Every row comes from one small tree of marks. The marks that hang from a mark follow it in brackets, in alphabetical order. Every link used is in the known rows. Which tree was each row made from?
In the rows, 128 means zero.
Known rows
C{F}: [114 147 149 132  66  80 155 133 212 142 124 151 152 140 136 115  86 142
 104 109 107]
E{Q{B C}}: [118 135 110 119  52 126 127 118 190 100  96 168  98  89 156 148 146 106
 100 109 113]
M{F{C} Q{B E}}: [ 99 149 119 137  74 114 127  98 170 160 143 164 124  95  82 153  97  68
 148 144 142]
M{Q}: [111 166 126 137  50  95 154 117 178 132 156 158 139 122 110 119  81 110
 125  99 125]
F{C M{Q{B{Z}}}}: [ 66 135 132 112  72 108 157 101 182 143 129 128 146  63  99 152  63  96
 122 119 114]
C{F{M{Q{B E}}}}: [ 90 140 149 114  83 115 122 108 180 140 111 192 147 106 103 152  85  87
 131 147 111]
E{Q{B}}: [ 99 159 119 124  40 105 145 112 197 120  99 171 119  97 152 139 119 117
 117 108 112]
Q{B}: [ 86 134 127 138  52  94 139 113 182 134 112 143 143 127 145 117 105 115
 122 120 110]
F{C}: [101 134 124 146  80  70 160 134 200 168 139 140 157 109 154 103  92 142
 111 121 132]
K{F{C}}: [124 124 112 108  76  84 165 156 214 134 136 128 144 128 132 113  88 131
 106  97 129]
M{F{C}}: [ 96 159 131 153  78  86 160 132 205 156 140 115 153  99 118 103  90 119
 116 112 139]
E{Q{B C{F}}}: [130 137 128 110  54 125 138 118 212 102  93 179 100 106 139 170 138 115
  89 106  99]
Q{C E}: [115 104 118 144  89 102  94 137 159 151 112 169 123 111 163 107 124 111
 110 137 130]
C{F{M{Q}}}: [103 164 158 116  73 103 162 128 208 126 139 159 162 108 100 125  67 111
 113 106 111]
B{Q{C E} Z}: [105 100 120 140  84  93  80 128 116 185 115 141 104  78 154 142  67 131
 103  98 115]
Q{B{Z} C E}: [ 90  85 117 127  75 115  81 108 138 149  89 145 102  95 138 150 113  99
 112 135 104]
B{Z}: [ 85 137 135 136  57  83 139 121 173 152 119 114 140 103 135 114  66 138
 109  92 107]
F{C M{Q}}: [ 88 153 132 128  85  98 168 132 198 147 156 151 166  78 122 110  74 110
 120 120 139]
K{F{C M{Q}}}: [109 141 120  88  83 105 169 153 213 115 150 137 153  92  96 121  75 101
 115  98 138]
M{Q{B}}: [101 152 122 126  37 108 148 102 173 122 141 159 128 128 103 140  94  95
 133 112 114]
K{F{C M{Q{B}}}}: [100 129 113  82  72 118 162 136 205 105 135 141 146  99  88 144  90  82
 124 112 127]

Which tree is each row?
[118  95 132 127  81 112 100 119 177 146  94 180 116 133 136 151 132 101
 106 146 106] => Q{B C{F} E}
[112 136 116 133  65 143  95 102 147 121 126 160 100 100  81 155 127  52
 134 130 130] => M{F Q{B C E}}
[ 62 147 139 112  55 117 143 100 164 122 117 124 144  73  92 146  64  88
 123 108 102] => F{M{Q{B{Z}}}}
[119 101 140 132  87  92  90 131 141 181 114 151 108  97 140 163  59 139
  95  94 102] => B{Q{C{F} E} Z}
[124 126 118  83  77 138 137 158 189  77 135 134 129  97  97 121 101  81
 102  83 123] => K{F{M{Q{C}}}}
[104 116 124 138  64  95 114 133 137 159 127 108 113  85 149 135  63 142
  93  69 106] => B{Q{C} Z}
[104 126 114 111  45 127 126 104 176 108  86 141  87  69 136 164 119 110
  94  94  97] => E{Q{B{Z} C}}
[ 73 110 127 132  65  92 101 103 147 165  90 147 125 100 134 140  85 110
 128 134 106] => Q{B{Z} E}
[ 91 111 119 116  87 137  93 114 149 125 113 182 124  82 124 137 121  63
 126 150 125] => F{M{Q{B C E}}}
[104 121 150 123  94 109 136 150 208 119 109 142 154  99 145 107 104 121
  86 115 108] => Q{C{F{M}}}
[117 128 137 107  45 130 136  96 175 116 125 139 100 120  76 190  92  94
  98  92  84] => M{Q{B{Z} C{F}}}
[108 160 125 145  85 100 134 117 177 169 156 163 135  89  91 134  81  86
 139 130 152] => M{F{C} Q{E}}
[110 152 120 129  46 145 130 104 168  98 138 131 106 109  72 150 121  61
 122 104 121] => M{F Q{B C}}
[131 110 134 140  92  92  95 142 154 176 121 178 117 115 157 145  82 135
 101 111 117] => B{Q{C{F} E}}
[122 163 128 139  57 131 136 120 172 108 153 128 116 102  80 129 107  78
 114  90 130] => M{F Q{C}}
[118 129 135 104  47 126 137 105 200 112  83 151  90  86 121 189 113 118
  81  90  83] => E{Q{B{Z} C{F}}}
[107 125 151 126  96 101 126 152 181 145 122 139 148  89 154 123  75 137
  87  93 109] => B{Q{C{F{M}}}}
[ 94  93 141 116 103 120  95 127 181 134  80 174 137 100 146 135 121  97
 106 158 109] => Q{B C{F{M}} E}
[124 104 112  86  96 137 102 153 168 106 124 165 121  93 106 126 107  72
 112 115 133] => K{F{M{Q{C E}}}}
[ 76 151 133 119  59 117 147 112 177 114 126 152 150  94 110 126  86  87
 130 122 117] => F{M{Q{B}}}
[115 113 112  76  65 150 130 140 186  68 118 138 118 106  92 145 114  64
 110  98 116] => K{F{M{Q{B C}}}}
[102 106 115 120  61 130  92  91 134 139 116 161  93  94  98 171 101  75
 118 124 108] => M{Q{B{Z} C E}}
[ 78 128 121 122  97 104 128 111 171 162 128 184 148  78 125 139  93  84
 141 162 137] => F{C M{Q{B E}}}
[ 86 148 130 121  32 108 145  93 160 131 132 131 117 107  88 159  68  96
 125  96 100] => M{Q{B{Z}}}
[ 89 105 123 123  56 117 115 111 159 127 100 115 112 103 128 142 106 109
  98 107  95] => Q{B{Z} C}
[127 107 137 135  94 100 104 136 180 156 109 179 126 127 146 128 118 118
  98 135 117] => Q{C{F} E}
[130 114 128 120  70 127 105 102 169 135 124 195 104 130 101 174 121  81
 116 138 110] => M{Q{B C{F} E}}
[ 97 121 123  97  95  91 161 168 221 123 123 122 165  95 137  98  84 123
 106 106 135] => K{F{C M}}
[133 128 141 135  73  92 130 142 175 153 134 147 124 122 149 139  78 146
  89  84 108] => B{Q{C{F}}}
